Each row was made from one small tree. The marks that hang from a mark follow it in brackets, in the order of their numbers. Every link used is in the known rows. Write each row's tree.
Known rows
Q992[Q646]: [ -9  -1  -4 -16 -15  -9   8  -7   4  10  -5   7  -7   8  -7  -3   5   4
  -8  14   2  -8]
Q8[Q81 Q822 Q829 Q839]: [ 19 -18 -19 -12   0 -11  25  10 -18  13   6  -7  -9 -12  -2 -10   2 -28
   6 -26  33  13]
Q839[Q534[Q81[Q8] Q822 Q829 Q992]]: [  4  17   4  10   4 -21 -12   1   8  -6   9 -24   9  14   5  -6   4 -21
  26  -8  -4 -28]
Q829[Q534[Q81[Q8] Q822 Q839 Q992[Q646]]]: [ 14  -2   6   0 -29 -16 -13  -3   0   3  26 -18  11  17 -10  -8  27 -21
  -4  13   2 -27]
Q81[Q8[Q829[Q534[Q822 Q839]]]]: [ 13   2  -3  -3   2  -5   7   2 -10  -3  30 -21 -11   6  13  10  -8 -12
   0   5   3 -12]
Q822[Q534]: [  3  -2   3  -2  -5 -11   8  -1  -6 -10   7  14  -2  12   5  -5   9  -8
  -8   8   8   6]
Q81[Q8[Q822[Q534[Q992]] Q829 Q839]]: [ 17  -6  -5 -15  -4  -9  31   7 -25  -2  31 -15 -20   2  10   1 -12 -23
   6  -9  20  -9]
Q534[Q81 Q822[Q8[Q829]] Q839 Q992[Q646]]: [ 35 -14  11 -11 -40 -30  11   8  -5  14  17 -38  17   8   7  -5  18 -34
   1  -6 -10 -43]
Q646[Q992]: [ -2 -12   6  -8   1   6   5 -12  -1  -8  -1 -20 -18   4  -5 -11  -7   0
  -9   2   0  -3]
Q839[Q534]: [ -4   6 -10  16  10  -3 -10   0   2 -11  -2  10 -12  11   0   1   9  -3
   8   2   8   2]
Q534[Q81 Q822[Q8] Q829 Q839 Q992[Q646]]: [ 25   1  19  -9 -35 -31  -1   0   8  20  14 -38  21  14   6  -3   9 -28
   8   0 -15 -53]
Q839[Q534[Q81 Q822[Q8] Q829 Q992[Q646]]]: [  4   9   8   3 -10 -24  -3  -1   9  -9  -3 -15   3  15   4  -5  12 -18
  20  -6   0 -28]
Q81[Q8[Q822 Q839[Q534[Q829 Q992[Q646]]]]]: [  2   4  -8 -12   2  -6  11  -1 -11   1  28 -11 -21   6   2   3  -6 -13
  11   0  14 -23]
Q8[Q829]: [  9  -2  -3   2  -3  -5  18   7  -8   4  -6  -7  -9   1   5   2 -14  -9
   3 -10   7  11]
Q534[Q81]: [  1  -1  -1   5  -7 -13  -9   7   1  16  -8  -6  20   5   0   4   6  -4
   1  -2 -13   0]
Q829[Q534[Q839 Q992]]: [ 11  -3   2  18 -24   0 -11  -4  -1  -8  17   0  -3  14 -20  -7  22  -8
  -5   5  16  -7]
Q829[Q534[Q822 Q992[Q646]]]: [  3  -1  12  -6 -24  -6  -1  -8   3 -20   9  -4   0   6 -16 -21  24 -15
   0   6  18 -11]
Q81[Q8[Q822[Q534[Q992]] Q829]]: [  8   4  -4  -9  -6 -11  23  13 -25 -14  30 -21 -18   5  12  -2 -13 -18
   7  -5   7  -4]
Q534[Q839]: [ 14  -3  -6  10  -6  -1 -10   2  -2  18  16  -2   1   9   1   6   5  -6
  -9  10  -5 -11]
Q839[Q534[Q829 Q992[Q646]]]: [ -8  15  -3  12  -5 -13  -2  -7  10  -6  -5   0 -12  20 -11  -8   5  -4
  18  -3  11 -16]

Write each row's tree
[  8   3   9  -3 -13 -26  11  -4  -2   6  13  -8  11  19   1  -3   2 -16
   7  -5   5 -19]
Q822[Q534[Q81[Q8[Q839]] Q829 Q992]]
[ -5  16   3   1   2 -17  -9   2   6  22   3 -21  17  13  10  15 -16  -1
  12   1 -20 -17]
Q534[Q81[Q8] Q829]
[ 22 -13  17  -7 -21 -23  26  -4  -5  -6   7  -2   2  11   8  10  10 -15
   4 -14  16 -22]
Q822[Q8[Q839] Q534[Q81 Q829 Q992]]
[  0   7 -13  16   8 -15  -8   6  -2   1   3  -5  -3  16   7  10   4  -7
  12  -2  -3  -3]
Q839[Q534[Q81[Q8[Q829]]]]
[ 23  -9  10   5 -22  -5  -7  -4  -1 -22  26 -14   2   4  -7  -9  32 -19
  -2   0  16 -19]
Q829[Q534[Q822[Q8[Q81]] Q839 Q992]]
[ 17  -4  10   9 -22  -2 -12  -4   0 -12  22  -9   3   8 -13 -15  25 -21
  -3   7  13 -15]
Q829[Q534[Q822 Q839 Q992]]
[ 15 -17   2  -7 -10  -8  17  -5  -3  -6   3   1 -14   2   4  16  14  -4
   3 -11  16 -20]
Q822[Q8[Q839[Q534[Q81 Q992[Q646]]]]]
[  9   9   7   7   5 -14  -3  -3   9 -25   6 -17  -3   6   6  -9  11 -17
  24 -15  11 -25]
Q839[Q534[Q822[Q8[Q81]] Q829 Q992]]
[ 15 -11 -14   0 -15 -16  25  13 -20  12  -2  -1 -22   4  -8  -8   1 -32
  13 -18  30   6]
Q8[Q822 Q829 Q839[Q534[Q81 Q992[Q646]]]]
[  7   2  -5  -5  12  -4   7 -10  -1   4  25 -12 -12   7   4  12  -7  -6
  13  -5  12 -28]
Q81[Q8[Q839[Q534[Q829 Q992]]]]
[ 21  -6  -1  17 -29 -18 -11   6  -1  25  13 -24  24  14 -11  -4  16 -16
   3  -9 -13 -26]
Q534[Q81 Q839 Q992]
[  4   5   0   0 -28 -20   3  15 -15   4  12  -3  -1  16  -4 -16   8 -23
   0   8   2  -3]
Q8[Q822[Q534[Q81 Q829 Q839 Q992[Q646]]]]
[ 13  -6  -6  -9  -6  -2  22   5 -22  -4  29 -16 -23   0   1   3  -9 -18
   6  -9  23  -6]
Q81[Q8[Q822 Q829[Q534[Q992]] Q839]]
[ 18   9  10   5  -7 -21 -24   6  10  36   9 -24  30  12  14   2  -2 -27
   3  11 -23 -27]
Q534[Q81 Q822 Q829 Q839]
[ 18  10  12   0   0  -8 -15  -1   9  20  17 -18  10   7  15  -2  -8 -23
   2  13  -9 -27]
Q534[Q822 Q829 Q839]
[  9   5   4  -1 -26 -32   4  -3  -2  17  21 -10  10  31   0  -3   8 -16
  -2  11  -4 -29]
Q822[Q534[Q81[Q8] Q829 Q839 Q992[Q646]]]
[  7  -3 -17  -3  -3 -13  15  19 -18  -5   3 -16  -5  -8   3 -16   1 -20
   8 -20  14  20]
Q8[Q81 Q822 Q829]
[ 19 -14 -22   0   0 -16  22   9 -16   1   7  -8 -16  -4  -8 -16  11 -32
  17 -33  41   7]
Q8[Q81 Q822 Q829 Q839[Q534[Q992]]]
[  8  -7   0  -9  -9 -12  12   8 -15  14   6  13  -5   4   0  -6   3 -25
  -1   1  19   5]
Q8[Q822[Q534[Q81 Q829]] Q839]
[ 15 -16   2  -9  -8  -3  20  -8  -4 -12   6   3 -21   0   4  15  13  -3
   3 -10  20 -20]
Q822[Q8[Q839[Q534[Q992[Q646]]]]]
[ 13  -3   4  11 -16  -9 -24   2   2   5  13  -3  14  11  -4  -2  25 -18
 -10  18   0  -4]
Q829[Q534[Q81 Q822 Q839]]
[  6   9   7  -2 -15 -19   4   3  -2  17  12 -33  14   9  -5  -2 -11 -16
  23 -19  -3 -30]
Q534[Q81[Q8[Q822 Q839]] Q829 Q992]
[ 24 -17 -18  -5  16 -17  17  -6   0  12   2  -5  -4  -4   4  -4  11 -27
  11 -25  33  -2]
Q8[Q81 Q829 Q839[Q534[Q822]]]
[ 37 -11  17  -5 -21  -8   4   2  -5 -11  32 -34   6  -3   9  -8  15 -29
   4  -9  -1 -42]
Q534[Q822[Q8] Q839 Q992]
